Known rows, with every way that one mark hangs from another:
K575{K834{K952{K944}}}: [-5, -5, -8, -9, 5, 3, -5, 10, -15, 3, -36, -8, -29, -4, -12, -5, 20, -8, 18, -39, 8, -7, 3, 8]
K989{K559{K952{K834 K944}}}: [-4, -24, 30, 19, 1, 9, 1, 22, -17, -14, 17, -5, -16, 10, -16, 5, -3, -11, 9, -28, 4, -1, 5, -5]
K989{K559{K952{K121}}}: [-11, -15, 25, 20, 10, 5, -3, 17, -2, 0, -18, 2, -20, 37, -7, -23, 21, -42, 41, -19, -15, -3, -3, -7]
K834{K575 K952{K944}}: [-1, 6, -24, 3, -2, 5, 5, 30, -8, -1, 1, -3, -21, 6, -11, -8, 33, -6, 24, -64, 17, -10, 5, 14]
K121{K623 K952{K944{K785}}}: [-9, 18, -7, 12, 22, 7, 14, 0, -14, -2, 20, -9, 8, 3, -1, -18, -6, 17, -5, 4, 23, 0, 25, 22]
K944{K785 K952{K121{K623} K834}}: [-7, 2, -15, 20, 10, -3, -15, -18, -4, -3, -10, -15, 22, 7, 2, -34, 4, -13, 21, -28, 8, 5, 15, 33]
K121{K952{K834{K575}}}: [-3, 4, -26, 15, 5, -9, -3, 22, 3, -8, 17, -5, 16, 7, -5, -3, 6, 24, 23, 3, 11, -11, -2, 8]
K320{K834{K952}}: [-9, 6, -15, -6, 7, -12, 0, -7, 11, 10, -33, 5, -12, 21, -6, -16, 15, -43, 19, -54, 10, -9, 1, 11]
K320{K834{K575 K952{K121}}}: [-2, 28, -6, 1, 5, -7, -4, 8, 14, 20, -43, -1, -8, 25, 0, -23, 39, -23, 36, -60, -3, -8, 0, 14]
K989{K559{K952{K121{K623}}}}: [-16, -22, 10, 19, 11, 7, 4, 23, -8, 6, -5, -10, 4, 32, 3, -24, 11, -38, 28, -17, -14, 1, 7, -6]
K559{K952{K121{K623} K944{K785}}}: [-6, 15, 29, 18, 22, 20, 2, 3, -16, 7, -9, -12, -7, 14, -2, -25, 8, -5, 0, -20, 2, 4, 15, 23]
K121{K952{K834}}: [-9, -4, -11, 15, 10, -12, -4, -1, 1, -11, 10, -6, 14, 11, -4, -3, -5, 13, 20, 8, 10, -15, -3, 4]
K952{K121{K623} K834}: [-12, -2, -6, 19, 5, -4, -4, 2, -1, -1, 13, -25, 34, 10, 9, -12, 9, -15, 17, -25, -1, -10, 2, 16]
K121{K623 K952{K834 K944{K785}}}: [-5, 15, 4, 15, 20, 3, 5, -4, -16, -10, 29, -17, 22, -4, 0, -5, -14, 37, -12, 5, 22, -3, 25, 22]
K320{K834{K952{K121 K944}}}: [-3, 26, 23, 0, 9, 0, 3, -16, 0, 16, -45, -9, -19, 17, -1, -17, 19, -17, 18, -62, 1, -8, 6, 9]
K575{K834}: [-12, -7, -23, 1, 3, -4, -9, 12, 3, 2, -18, -5, -7, 2, -11, -13, 17, -33, 25, -15, 6, 1, -9, 15]
K121{K623 K952{K834{K575} K944}}: [-4, 5, -23, 13, 5, 3, 11, 30, -14, -2, 34, -23, 33, -9, 2, 4, -10, 39, -2, -8, 19, -3, 14, 5]
K944{K785}: [-9, 13, -15, 13, 10, 0, -5, -1, 6, -10, 13, 7, -12, 18, -11, -25, 24, -36, 21, -22, 15, -3, 5, 37]
K575{K834{K952{K121{K623}}}}: [-12, -6, -13, -4, 13, -2, -9, 7, -7, 13, -48, -19, 6, 7, 6, -20, 25, -14, 30, -27, -8, -9, 3, 6]
K623{K121{K952}}: [-15, 4, -15, 20, 16, -3, -1, 5, 4, -8, -10, 9, 1, 25, -4, -15, 8, -40, 25, 16, 18, -6, -7, -8]
K559{K952{K121 K944{K785}} K989}: [2, 9, 41, 13, 16, 21, -6, 2, -8, -4, -27, 4, -22, 27, -17, -23, 13, 32, -5, -18, -1, -3, 2, 22]
K559{K952{K121 K834 K944} K989}: [2, -13, 39, 15, 5, 14, -9, 8, -11, -6, -20, -11, 0, 18, -13, -2, -3, 48, -8, -24, -5, -10, -9, 0]
K559{K952{K834 K944{K785}}}: [1, 7, 29, 17, 13, 13, -9, 0, -13, -11, 6, -1, -21, 4, -18, -6, -1, 5, -7, -19, 13, -1, 7, 27]
K952{K121{K623} K834 K944{K785}}: [-4, 23, 21, 21, 12, 9, -2, -7, -13, -7, 21, -25, 16, 1, 4, -14, 11, 10, 0, -31, 9, -2, 18, 34]

Rows:
[-12, -26, 23, 21, 9, 5, -4, 19, -10, -3, 5, -15, 17, 24, 4, -11, 2, -20, 21, -16, -14, -2, 7, -7]
K989{K559{K952{K121{K623} K834}}}
[1, 21, -14, -6, -1, 0, 7, 16, 2, 13, -21, -2, -18, 6, -9, -10, 21, -15, 10, -71, 17, -1, 8, 15]
K320{K834{K575 K952{K944}}}
[-5, -3, 32, 16, 12, 16, 3, 16, -15, -11, 10, 10, -39, 20, -19, -18, 14, -25, 12, -21, 8, 7, 17, 15]
K989{K559{K952{K944{K785}}}}
[-8, 4, 2, -4, 10, 7, -2, 8, -19, 13, -41, -26, -3, -3, 4, -13, 20, 3, 15, -39, -3, -6, 10, 6]
K575{K834{K952{K121{K623} K944}}}
[-1, 22, 17, 17, 17, 1, -1, -10, -11, -15, 18, -5, -5, 0, -9, -5, -6, 38, 0, 5, 20, -8, 14, 22]
K121{K952{K834 K944{K785}}}
[-13, -3, -19, 6, 12, -3, 0, 4, -4, 8, -19, -14, 9, 22, 9, -24, 27, -24, 30, -40, -2, -16, 7, 9]
K834{K952{K121{K623}}}
[-6, -17, 13, 12, 10, 9, -8, 11, 3, 2, -33, 4, -5, 36, -13, -22, 12, 10, 14, -12, -10, -9, -15, 1]
K559{K952{K121} K989}
[-2, 13, -5, 19, -2, 8, 3, 26, -10, 2, 28, -32, 27, -5, 6, -5, 15, 13, 10, -48, 6, -1, 9, 18]
K952{K121{K623} K834{K575} K944}
[-1, 17, 12, 17, 5, 4, -5, -5, -8, -16, 28, -8, -9, -1, -12, -6, 10, 1, 1, -31, 21, -4, 11, 37]
K952{K834 K944{K785}}
[-13, -12, -25, 14, 13, -9, 3, 5, -5, -5, 23, -17, 39, 5, 5, -4, -17, 13, 4, 12, 12, -10, 7, 3]
K121{K623 K952{K834}}
[-3, -21, 4, 6, 3, 15, 3, 21, -10, -5, -10, 3, -12, 18, -23, -8, -5, 18, -11, -25, 9, -3, -7, 1]
K559{K952{K944} K989}
[1, 13, -9, 15, 2, -1, 4, 23, -10, -8, 24, -13, 6, -5, -7, 4, 0, 40, 11, -10, 18, -7, 4, 6]
K121{K952{K834{K575} K944}}
[-7, 9, 12, 24, 11, 3, -2, 2, -10, -18, 4, -6, 4, 7, -5, 7, -7, -3, 3, 3, 23, -6, -2, -9]
K623{K121{K952{K834 K944}}}
[-2, -8, 23, 24, 1, 5, -11, 36, -2, -7, 0, -4, -5, 26, -6, -11, 24, -8, 41, -25, -14, -3, -3, -2]
K989{K559{K952{K121 K834{K575}}}}
[-6, 23, 11, 8, 18, 10, 2, -6, -15, 3, -12, -14, -9, 13, 4, -26, 27, 0, 12, -47, 8, -9, 24, 29]
K834{K952{K121{K623} K944{K785}}}
[-6, -7, -41, 19, -4, -3, -9, 15, -1, 5, -4, -22, 33, 2, 4, -27, 10, -8, 32, -45, 5, 4, 5, 15]
K944{K952{K121{K623} K834{K575}}}
[4, 31, 5, 17, 11, 4, -1, 12, -8, -12, 24, -5, -2, -2, -9, -6, 7, 47, 5, -5, 22, -3, 15, 27]
K121{K952{K834{K575} K944{K785}}}
[-6, 8, -17, 24, 7, -5, -9, 26, 4, -16, 7, 3, 16, 15, -3, -3, 11, -9, 24, 9, 19, -6, -7, -4]
K623{K121{K952{K834{K575}}}}
[1, -24, 15, 8, 1, 12, -4, 17, -13, -11, -1, -3, 0, 11, -21, 6, -13, 38, -21, -26, 9, -7, -7, 2]
K559{K952{K834 K944} K989}
[-4, 27, 25, 26, 20, 5, -7, -6, -9, -23, 6, 2, -6, 9, -8, -4, 0, 1, -1, 10, 28, -3, 10, 12]
K623{K121{K952{K834 K944{K785}}}}
[-8, -20, 19, 15, 3, 12, 9, 24, -15, -6, 9, 1, -30, 18, -17, -7, 5, -30, 16, -27, 4, 3, 5, -5]
K989{K559{K952{K944}}}
[-8, -30, 12, 18, 3, 1, -7, 21, -5, -15, 10, 2, -8, 22, -13, -3, 2, -28, 22, -17, -2, -4, -2, -5]
K989{K559{K952{K834}}}
[-8, 26, 9, 18, 15, 13, 5, -3, -11, 3, 13, -17, 4, 8, 4, -27, 18, -11, 8, -31, 10, 1, 20, 34]
K952{K121{K623} K944{K785}}
[-4, 12, -16, 7, 4, 9, 8, 28, -13, 11, -5, -20, 3, 8, 6, -17, 33, 4, 23, -62, 5, -8, 13, 13]
K834{K575 K952{K121{K623} K944}}
